Every row comes from one small tree of marks. The marks that hang from a mark follow it in brackets, in alphabetical order. Every link used is in the known rows. Which tree was each row made from?
Known rows
fanob(foge(nuto pokep(lita(simuluk))) rivan): |  145 |  162 | -182 |  164 |  -39 |   -9 |  -80 | -175 | -139 |   77 |   82 | -226 |   79 |  -57 |  -71 |   -3 |  179 |  -72 | -225 |  232 |  -19 |  -55 |    5 |  104 | -123 |  -55 |   43 | -287 | -201 |  -72 |
lita(pokep(foge(fanob)) simuluk(tavas)): |  -24 |    6 | -169 |   58 |  -81 |   46 |   14 |  -15 |  -85 | -127 |   23 | -162 |  -22 |  -32 |  -19 |  -74 | -110 |  -79 |  -84 | -334 |  -11 | -106 |  -13 |   66 |  -84 |   40 |   15 | -114 |  -76 | -133 |
lita(pokep(foge(fanob nuto)) simuluk(tavas)): | -120 |   -7 | -160 |  149 | -113 |  104 |  -54 |  -22 | -174 | -156 |   42 | -196 |  -27 |   -3 |  -16 | -109 | -121 | -113 | -186 | -355 |  -63 |  -93 |   -9 |   68 | -224 |   12 |  -43 | -187 | -110 |  -81 |
tavas(kera lede simuluk(lita)): | -114 |  -90 |    3 | -109 |  -92 | -135 |  415 |   52 |   53 |  311 |   46 |  -48 |   92 | -376 | -490 |  144 |  382 |  128 |   63 | -560 |  -30 |  -14 | -198 |  100 |  285 |  -29 |  206 | -256 |   -4 |   17 |
fanob(foge(nuto pokep(lita(simuluk)))): |  134 |  265 | -152 |  239 |  -29 | -113 |   22 |  -69 |  -71 |  104 |   91 | -202 |   95 | -108 | -103 |   83 |  200 |  -62 | -138 |  196 |    9 |  -40 |    7 |  121 | -193 |  -94 |   24 | -189 | -189 |  -28 |
tavas(kera): | -121 |  -81 |  -37 |  -46 |  -20 |   46 |  148 |   76 |  -27 |   82 |  -71 |  -18 |   -1 | -113 |   28 |  111 |  224 |   56 |  -21 |  -27 |  -28 |   19 |  -24 |  109 |  161 |  -40 |   93 |  -74 |  -21 |  -13 |
simuluk(lita(pokep)): |   22 |   16 | -121 |   75 |  -43 | -118 |  141 |  -24 |   66 |  251 |   23 |  -72 |   70 | -179 | -117 |  104 |  183 |   14 |   40 | -126 |   37 |  -71 |   63 |   66 | -111 |  103 |    3 | -166 |  -14 |  -10 |
simuluk(lita): |    3 |  -54 |  -78 |   24 |    1 |  -19 |   57 |  -14 |   32 |  208 |   -7 |  -75 |   88 | -167 |   20 |  119 |  113 |   25 |   43 | -106 |   28 |  -42 |   61 |   86 |  -19 |   27 |   20 | -155 |  -19 |   30 |
kera(tavas(lede simuluk)): |  -61 |  -70 |   36 |  -70 |  -13 |  -84 |  449 |   84 |  -16 |  221 |    2 |  -12 |   88 | -224 | -440 |  150 |  242 |   97 |  117 | -356 | -113 |   29 | -216 |   98 |  256 |  -98 |   85 | -195 |  126 |  -26 |
kera(tavas(lede simuluk(lita))): |    7 |  -49 |   24 |  -76 |  -14 | -178 |  495 |   28 |   29 |  355 |   51 |  -53 |  163 | -376 | -534 |  159 |  262 |  106 |  159 | -517 |  -55 |  -16 | -217 |   89 |  226 |  -47 |  119 | -253 |   95 |   20 |
kera(tavas(lede simuluk(lita(pokep)))): |   13 |   16 |  -18 |  -29 |  -60 | -273 |  580 |   21 |   60 |  396 |   80 |  -44 |  140 | -382 | -671 |  147 |  322 |   97 |  156 | -535 |  -44 |  -43 | -215 |   69 |  124 |   27 |  100 | -281 |  103 |  -21 |
fanob(foge(pokep) rivan): |   59 |  -90 | -182 |  104 |   22 |   50 |    1 |  -87 | -119 |   30 |  -58 | -151 |   74 |  216 |   57 |   93 |  231 |  -43 | -209 |  389 |  -88 |  -19 |   54 |   87 |   -1 |    6 |   51 | -141 |   28 | -126 |
foge(fanob(rivan) pokep): |  -98 | -237 | -204 |   43 |   62 |  146 | -206 |  -87 | -188 |    1 |  -88 | -145 |  158 |  278 |   57 |   57 |   26 |  -32 | -200 |  196 | -165 |  -29 |   21 |   73 |   72 |   23 |  207 | -124 |   -1 | -112 |
lita(pokep(foge) simuluk(tavas(kera lede))): | -136 |  110 |  -68 |  -63 | -119 | -126 |  346 |   88 |   -9 |  -59 |    6 |  -87 | -110 | -350 | -255 |  -14 |  236 |   45 |   16 | -482 |   35 |  -71 | -201 |   82 |  213 |   13 |   66 | -163 |  -91 | -114 |
nuto(foge(fanob pokep)): |  -98 | -214 | -243 |  191 |   43 |   16 | -288 |   49 | -180 |  -43 |  -91 | -143 |  160 |  239 |   27 |  145 |   91 |  -38 | -258 |  115 | -154 |  -25 |   32 |   95 |  -90 |   -3 |  128 |  -85 |   21 |  -59 |
lita(simuluk): |   -8 |  -10 |  -59 |   11 |  -37 |   43 |   36 |    4 |    3 |   87 |   -8 |  -46 |   -3 | -131 |   -9 |   21 |   60 |   13 |   44 |  -19 |   14 |  -18 |   48 |   93 |   40 |  -73 |   31 | -120 |  -64 |  -36 |
lede(tavas(kera simuluk)): |  -45 |   -3 |   80 |  -99 |  -12 |  -42 |  396 |   82 |  -54 |  209 |   25 |    7 |   67 | -190 | -341 |  142 |  242 |   83 |  103 | -312 |  -89 |   26 | -180 |  125 |  284 | -102 |  161 | -158 |   33 |  -25 |
kera(tavas): |    0 |  -43 |  -19 |  -19 |   61 |   -1 |  220 |   55 |  -45 |  121 |  -67 |  -20 |   68 | -129 |  -26 |  126 |   90 |   37 |   74 |   13 |  -52 |   19 |  -43 |   98 |  104 |  -60 |    9 |  -76 |   78 |   -9 |
simuluk(lita tavas): |    3 |   34 |  -62 |  -41 |   29 |  -37 |   72 |  -15 |   17 |   10 |    8 |  -76 |   49 | -334 |   96 |  122 |  123 |   28 |  176 | -250 |  120 |  -74 |   29 |   89 |   39 |   49 |   18 | -130 |  -34 |    2 |
lita(pokep): |  -45 |    0 | -107 |   80 |  -42 |  -18 |  100 |   29 |   20 |  117 |  -24 |  -31 |    0 |  -13 |   -6 |   93 |  158 |    7 |   -5 |   39 |  -21 |  -21 |   65 |   75 |  -74 |   54 |  -24 | -100 |   17 |  -56 |
nuto(foge(pokep(lita))): |   61 |  166 | -201 |  192 |   38 | -166 | -257 |   -1 |  -33 |   55 |   16 | -118 |  113 |  -71 |   39 |  224 |  169 |   -2 | -160 |  122 |   -1 |  -38 |    7 |  118 |  -43 |   12 |   70 | -170 |  -70 |   -8 |
nuto(foge(fanob(rivan))): |  -90 | -423 | -227 |   20 |  -25 |  263 | -339 |  -51 | -225 |  -44 |  -95 | -130 |   69 |  165 |  124 |  -18 |   35 |  -42 | -301 |  -12 | -146 |  -30 |   51 |   78 |  -41 |   30 |   10 | -196 |   -5 |  -74 |
lede(tavas(kera simuluk(lita(pokep(foge))))): |   41 |  113 |   -3 |   20 | -104 | -210 |  468 |   19 |    2 |  367 |  114 |  -98 |   78 | -199 | -505 |   99 |  160 |   25 |  -33 | -572 |  -77 |  -64 | -190 |   92 |  121 |   37 |  108 | -296 |   22 |  -25 |

Which tree is each row?
|  -91 |    6 | -142 |  -21 | -100 |   14 |  143 |   30 |  -99 | -122 |    8 | -139 |  -36 | -139 | -107 |  -71 |    1 |  -38 | -116 | -398 |   -9 |  -97 |  -99 |   81 |   51 |   21 |  112 | -107 | -103 | -128 |
lita(pokep(foge(fanob)) simuluk(tavas(kera)))
|  -12 |   18 | -201 |  102 |    2 |   84 | -282 | -169 | -209 |   46 |   56 | -214 |  164 |    3 |  -73 |  -40 |  -15 |  -58 | -222 |   44 |  -97 |  -67 |  -28 |   90 |  -58 |  -42 |  191 | -269 | -227 |  -58 |
foge(fanob(rivan) nuto pokep(lita(simuluk)))
| -129 |   32 |  -63 | -124 |  -38 | -218 |  419 |   80 |   38 |   88 |   -7 |  -44 |   20 | -558 | -289 |  124 |  453 |  115 |  192 | -499 |  104 |  -78 | -177 |   79 |  188 |  100 |  113 | -147 |  -64 |  -47 |
simuluk(lita(pokep) tavas(kera lede))
| -137 |   82 |  -43 | -135 |  -78 | -156 |  402 |  100 |    5 |  -34 |   -6 |  -14 |  -66 | -515 | -309 |   24 |  393 |  105 |  192 | -423 |   88 |  -56 | -189 |   86 |  239 |    0 |  128 | -109 | -117 | -113 |
lita(pokep simuluk(tavas(kera lede)))
| -149 |    9 |    0 | -185 |  -27 |  -51 |  309 |  102 |  -24 |  -78 |  -39 |  -21 |  -54 | -506 | -181 |   43 |  333 |  114 |  202 | -403 |   81 |  -27 | -190 |  106 |  336 |  -77 |  144 |  -97 | -120 |  -72 |
lita(simuluk(tavas(kera lede)))
|  -32 | -104 | -176 |  193 |   -4 |  110 |  -63 |  -96 | -209 |    6 |  -41 | -187 |   73 |  245 |   60 |   47 |  213 |  -79 | -300 |  365 | -140 |   -3 |   61 |   87 | -136 |  -22 |   -2 | -220 |   -9 |  -75 |
fanob(foge(nuto pokep) rivan)
|   83 |   56 | -251 |  161 |   11 |  -94 | -308 |  -27 | -113 |   32 |   35 | -177 |  170 |  -69 |  -98 |   91 |   42 |  -36 | -184 |  -20 |  -31 |  -74 |  -25 |  111 |  -70 |  -36 |  169 | -159 | -173 |  -53 |
nuto(foge(fanob pokep(lita(simuluk))))
| -107 |  -58 | -155 |    4 |  -89 |    7 |  131 |   45 |  -87 | -101 |   -5 | -153 |  -19 | -135 | -178 |  -54 |   37 |  -22 |  -32 | -492 |  -36 |  -96 | -133 |   66 |   22 |   31 |   22 | -122 |  -84 | -145 |
lita(pokep(foge(fanob)) simuluk(tavas(lede)))
|  122 |  315 | -174 |  110 |   33 | -213 | -206 |  -31 |  -40 | -134 |   82 | -130 |   53 | -347 |  -11 |  139 |  133 |    1 |   15 |  -84 |  134 |  -98 |  -37 |  116 |   23 |  -19 |  107 | -194 | -157 |  -59 |
nuto(foge(pokep(lita(simuluk(tavas)))))
|   28 |   44 |  -45 |   48 | -107 | -248 |  525 |   15 |   46 |  376 |   91 | -117 |  101 | -227 | -607 |  108 |  161 |   39 |  -18 | -625 | -101 |  -63 | -229 |   66 |  100 |   44 |   40 | -328 |  121 |  -27 |
kera(tavas(lede simuluk(lita(pokep(foge)))))
|   28 | -105 | -288 |  106 |   39 |   44 | -427 | -106 | -192 |   -3 |  -19 | -189 |  171 |   94 |   59 |   93 |   62 |  -43 | -320 |   93 | -103 |  -66 |  -11 |   95 |  -16 |   51 |  146 | -225 | -102 |  -80 |
nuto(foge(fanob(rivan) pokep(lita)))
|  -87 |   12 |  -28 | -106 |  -10 |  -17 |  179 |   60 |  -15 |  -88 |  -18 |  -40 |  -41 | -397 |  -92 |   41 |  216 |   76 |  223 | -315 |   80 |  -40 | -103 |   90 |  197 |  -60 |   42 | -111 |  -88 |  -78 |
lita(simuluk(tavas(lede)))
|  117 |  285 |  -54 |  -63 |    1 |  -65 |   19 |  -47 |   42 |  -52 |   87 |  -69 |  -14 | -485 |   54 |   58 |   67 |   27 |  200 | -219 |  184 |  -81 |  -25 |  113 |   85 |  -36 |   35 | -143 | -198 |  -39 |
pokep(lita(simuluk(tavas)))
|   28 |   38 | -149 |  152 |  -91 |  -87 |   82 |  -32 |   48 |  230 |   35 | -144 |   23 |  -16 |  -43 |   67 |   19 |  -42 | -138 | -195 |  -16 |  -85 |   50 |   64 | -136 |  117 |  -59 | -218 |    9 |  -16 |
simuluk(lita(pokep(foge)))
|  -37 |   -8 |  -62 |   19 | -110 | -199 |  371 |   -3 |   97 |  348 |   94 |  -61 |   88 | -268 | -526 |  126 |  330 |   77 |   86 | -503 |  -22 |  -57 | -108 |   66 |   50 |   66 |   85 | -288 |   31 |  -27 |
tavas(lede simuluk(lita(pokep)))
| -191 | -149 | -162 |  203 |   45 |   97 | -183 |   11 | -205 |   -8 |  -64 | -157 |  169 |  254 |   24 |  104 |   39 |  -51 | -210 |  135 | -187 |    0 |   23 |   90 | -138 |  -42 |  137 |  -94 |  -25 |  -14 |
foge(fanob nuto pokep)
|   84 |  -49 | -281 |   92 |   -2 |   13 | -402 | -138 | -181 |   11 |   31 | -199 |  158 |  -19 |  -71 |    4 |   26 |  -49 | -265 |   29 |  -59 |  -91 |  -26 |   94 |   -5 |    1 |  189 | -252 | -180 | -101 |
nuto(foge(fanob(rivan) pokep(lita(simuluk))))
| -212 |  -55 |   -9 | -169 |    7 |  -23 |  286 |  137 |  -39 |  -89 |  -86 |   -9 |  -35 | -392 |  -63 |  130 |  379 |  119 |  148 | -327 |   39 |   -2 | -175 |  107 |  319 |  -26 |  103 |  -65 |  -43 |  -48 |
simuluk(tavas(kera lede))
|  122 |  222 |  -99 |   75 |  -82 |  -14 |  -59 |  -56 |   44 |  128 |   80 | -141 |  -18 | -167 |   58 |   15 |  -94 |  -37 | -100 | -159 |   37 |  -61 |   -5 |  107 |   13 |  -42 |  -22 | -204 | -162 |  -16 |
pokep(foge lita(simuluk))
|    3 |  -74 | -178 |   81 | -112 |  245 | -301 | -172 | -202 |   41 |   64 | -246 |   40 |   27 |   53 | -155 | -196 | -111 | -354 | -218 | -117 |  -73 |  -20 |   86 | -103 |  -32 |   -3 | -322 | -226 |  -37 |
pokep(foge(fanob(rivan) nuto) lita(simuluk))
| -131 |  -35 |  -25 | -175 |    4 | -120 |  328 |   82 |    1 |   43 |  -38 |  -50 |   35 | -553 | -153 |  134 |  395 |  126 |  202 | -487 |   96 |  -50 | -179 |   98 |  286 |   23 |  130 | -128 |  -71 |   -7 |
simuluk(lita tavas(kera lede))
|  244 |  173 | -189 |   76 |  -16 |  -69 |  -13 | -166 |  -55 |  107 |   71 | -187 |   86 | -103 |  -72 |   36 |  185 |  -37 | -123 |  256 |   32 |  -70 |    0 |  103 |   12 |  -29 |   93 | -221 | -174 | -124 |
fanob(foge(pokep(lita(simuluk))) rivan)
|  -57 | -131 | -185 |   97 |  -70 |  283 | -318 | -136 | -215 |   30 |   15 | -236 |   59 |  149 |  175 |  -68 | -162 | -105 | -406 | -139 | -159 |  -49 |   -5 |   88 | -117 |   16 |  -47 | -285 | -153 |  -15 |
pokep(foge(fanob(rivan) nuto) lita)
|   28 |   -7 | -262 |  178 |   46 |  -69 | -335 |    3 | -129 |   17 |  -13 | -167 |  190 |   42 |   23 |  179 |   83 |  -28 | -233 |   61 |  -76 |  -53 |   -9 |  113 |  -90 |   13 |  131 | -116 |  -91 |  -33 |
nuto(foge(fanob pokep(lita)))
|    9 |  -89 | -162 |  137 | -147 |  -41 |  118 |  -64 |   -9 |  266 |  106 | -190 |  125 |   99 | -314 |   34 |  -72 |  -65 | -218 | -485 | -124 |  -96 |  -21 |   60 | -133 |   91 |   76 | -279 |   36 |  -42 |
tavas(simuluk(lita(pokep(foge(fanob)))))
|  -52 |  -77 |  -23 |  -29 |  -74 | -102 |  290 |    9 |   66 |  311 |   61 |  -69 |  107 | -269 | -400 |  141 |  267 |   88 |   86 | -487 |  -33 |  -27 | -110 |   87 |  145 |  -10 |  101 | -272 |   29 |   14 |
tavas(lede simuluk(lita))
|  -75 |   73 |  -13 | -130 |  -23 |   -4 |  193 |   49 |  -27 | -104 |   -7 |  -28 |  -57 | -400 |  -25 |   26 |  182 |   56 |  141 | -234 |  109 |  -39 |  -69 |  108 |  231 |  -69 |  132 |  -88 | -109 |  -60 |
lita(simuluk(tavas(kera)))
|  -49 |   33 |  -37 | -121 |   16 |  -70 |  212 |   27 |    6 |   16 |   -9 |  -55 |   30 | -450 |    1 |  122 |  246 |   69 |  150 | -322 |  122 |  -62 |  -56 |  103 |  176 |   28 |  115 | -121 |  -64 |    7 |
simuluk(lita tavas(kera))
|   75 |  146 | -233 |   97 |   45 | -125 | -285 |  -32 | -127 | -170 |   53 | -179 |  137 | -237 |  -28 |   96 |   49 |  -28 |  -61 | -159 |   62 | -110 |  -55 |  111 |  -25 |  -18 |  167 | -143 | -185 |  -80 |
nuto(foge(fanob pokep(lita(simuluk(tavas)))))
|   14 |  177 | -108 |   72 |  -96 |  -54 |   86 |  -13 |    5 |  -99 |   52 | -112 | -101 | -146 |   -2 |  -26 |  -27 |  -51 |  -10 | -259 |   65 |  -96 |    8 |   72 |  -41 |   39 |  -45 | -165 |  -55 | -107 |
lita(pokep(foge) simuluk(tavas))
|  -31 |  323 |  -63 | -103 |   35 | -272 |  225 |   43 |    9 |  -37 |   43 |  -83 |   54 | -578 | -253 |  154 |  364 |  116 |  191 | -286 |  123 |  -63 | -253 |  123 |  361 |  -55 |  281 | -119 | -212 |  -74 |
foge(pokep(lita(simuluk(tavas(kera lede)))))
|   86 |   15 |   10 |  -21 |   -6 | -135 |  372 |  -27 |   28 |  329 |   82 |  -58 |  160 | -266 | -385 |  149 |  111 |   46 |  105 | -357 |  -25 |  -28 |  -95 |   93 |  116 |  -41 |  106 | -259 |   98 |   33 |
kera(tavas(simuluk(lita)))
|  -18 |  142 |  -99 |  183 |  -73 |   80 | -150 |  -29 |  -57 |   86 |   49 | -167 |   -6 |  -26 |  170 |   65 |  -74 |  -63 | -247 | -117 |  -58 |  -22 |   13 |  110 | -141 |  -20 | -121 | -243 | -113 |   55 |
pokep(foge(nuto) lita)
|  -30 |  287 |  -50 |   23 |  -94 |   -4 |   31 |  -15 |  -74 |  -90 |   94 | -158 |  -76 | -410 |   28 |  -18 |   17 |  -26 |  -96 | -398 |   81 |  -68 | -121 |  124 |   59 |  -68 |   19 | -250 | -239 |   12 |
pokep(foge(nuto) lita(simuluk(tavas(kera))))
| -189 | -366 | -143 |   33 |  -27 |  346 | -226 |  -77 | -251 |  -11 |  -72 | -141 |   77 |  182 |  122 |  -61 |   -5 |  -59 | -257 |    0 | -180 |   -5 |   48 |   72 |  -96 |  -11 |   15 | -205 |  -51 |  -36 |
foge(fanob(rivan) nuto)
|  -29 |  236 | -118 |  205 |   38 |  -78 | -141 |  -37 |  -59 |   91 |   41 | -134 |  115 |  -56 |   32 |  181 |  120 |  -12 | -108 |  149 |  -39 |  -11 |    2 |  114 |  -96 |  -28 |   79 | -186 | -118 |   31 |
foge(nuto pokep(lita))
|  -94 |   10 |  -62 |   15 | -181 | -203 |  453 |   38 |   69 |  340 |   87 | -113 |   34 | -213 | -558 |   90 |  287 |   62 | -115 | -651 |  -77 |  -59 | -211 |   75 |  156 |   61 |  128 | -331 |   19 |  -28 |
tavas(kera lede simuluk(lita(pokep(foge))))
|   85 |   20 |   37 |  -25 |    1 | -108 |  300 |   -5 |    5 |  339 |   91 |  -52 |  153 | -248 | -343 |  153 |  140 |   51 |  175 | -386 |  -31 |  -34 |  -92 |  102 |  110 |  -33 |   87 | -239 |   35 |   15 |
lede(tavas(simuluk(lita)))
|   24 |   17 |   66 | -103 |  -17 | -140 |  433 |   34 |  -13 |  346 |   72 |  -35 |  135 | -349 | -433 |  151 |  264 |   91 |  150 | -477 |  -30 |  -21 | -181 |  116 |  247 |  -49 |  186 | -231 |    5 |   17 |
lede(tavas(kera simuluk(lita)))
| -110 | -206 | -205 |  141 | -158 |  234 | -166 | -129 | -226 |   19 |   20 | -219 |   -3 |  216 |  -72 | -206 | -143 | -131 | -388 | -164 | -184 |  -76 |   23 |   48 | -209 |   29 |  -20 | -307 | -108 |  -98 |
lita(pokep(foge(fanob(rivan) nuto)) simuluk)
| -165 | -269 | -214 |  156 | -116 |  262 | -195 |  -97 | -239 |    8 |  -29 | -212 |   20 |  325 |   44 | -116 | -100 | -123 | -439 |  -94 | -228 |  -51 |   37 |   49 | -222 |   80 |  -63 | -267 |  -28 |  -78 |
lita(pokep(foge(fanob(rivan) nuto)))
|  -73 |   57 | -179 |  192 |   49 |   19 | -223 |  -34 | -153 |   57 |   14 | -180 |  197 |   65 |   19 |  137 |   40 |  -41 | -180 |   70 | -111 |  -26 |  -16 |  110 | -137 |  -27 |  138 | -129 | -140 |    6 |
foge(fanob nuto pokep(lita))
| -191 | -111 |   20 | -106 |  -88 |  -47 |  375 |  108 |    6 |  183 |   -1 |   -9 |   21 | -213 | -400 |  129 |  370 |  122 |   20 | -409 |  -88 |   33 | -196 |  107 |  325 |  -76 |  177 | -195 |   28 |  -29 |
tavas(kera lede simuluk)
| -104 | -150 | -201 |  225 | -110 |   66 |  -57 |  -43 | -123 |  168 |   22 | -228 |   97 |  119 |  -72 |  -14 |  -69 | -105 | -304 | -299 | -141 |  -82 |   36 |   60 | -323 |   91 |  -51 | -240 |  -46 |   11 |
simuluk(lita(pokep(foge(fanob nuto))))
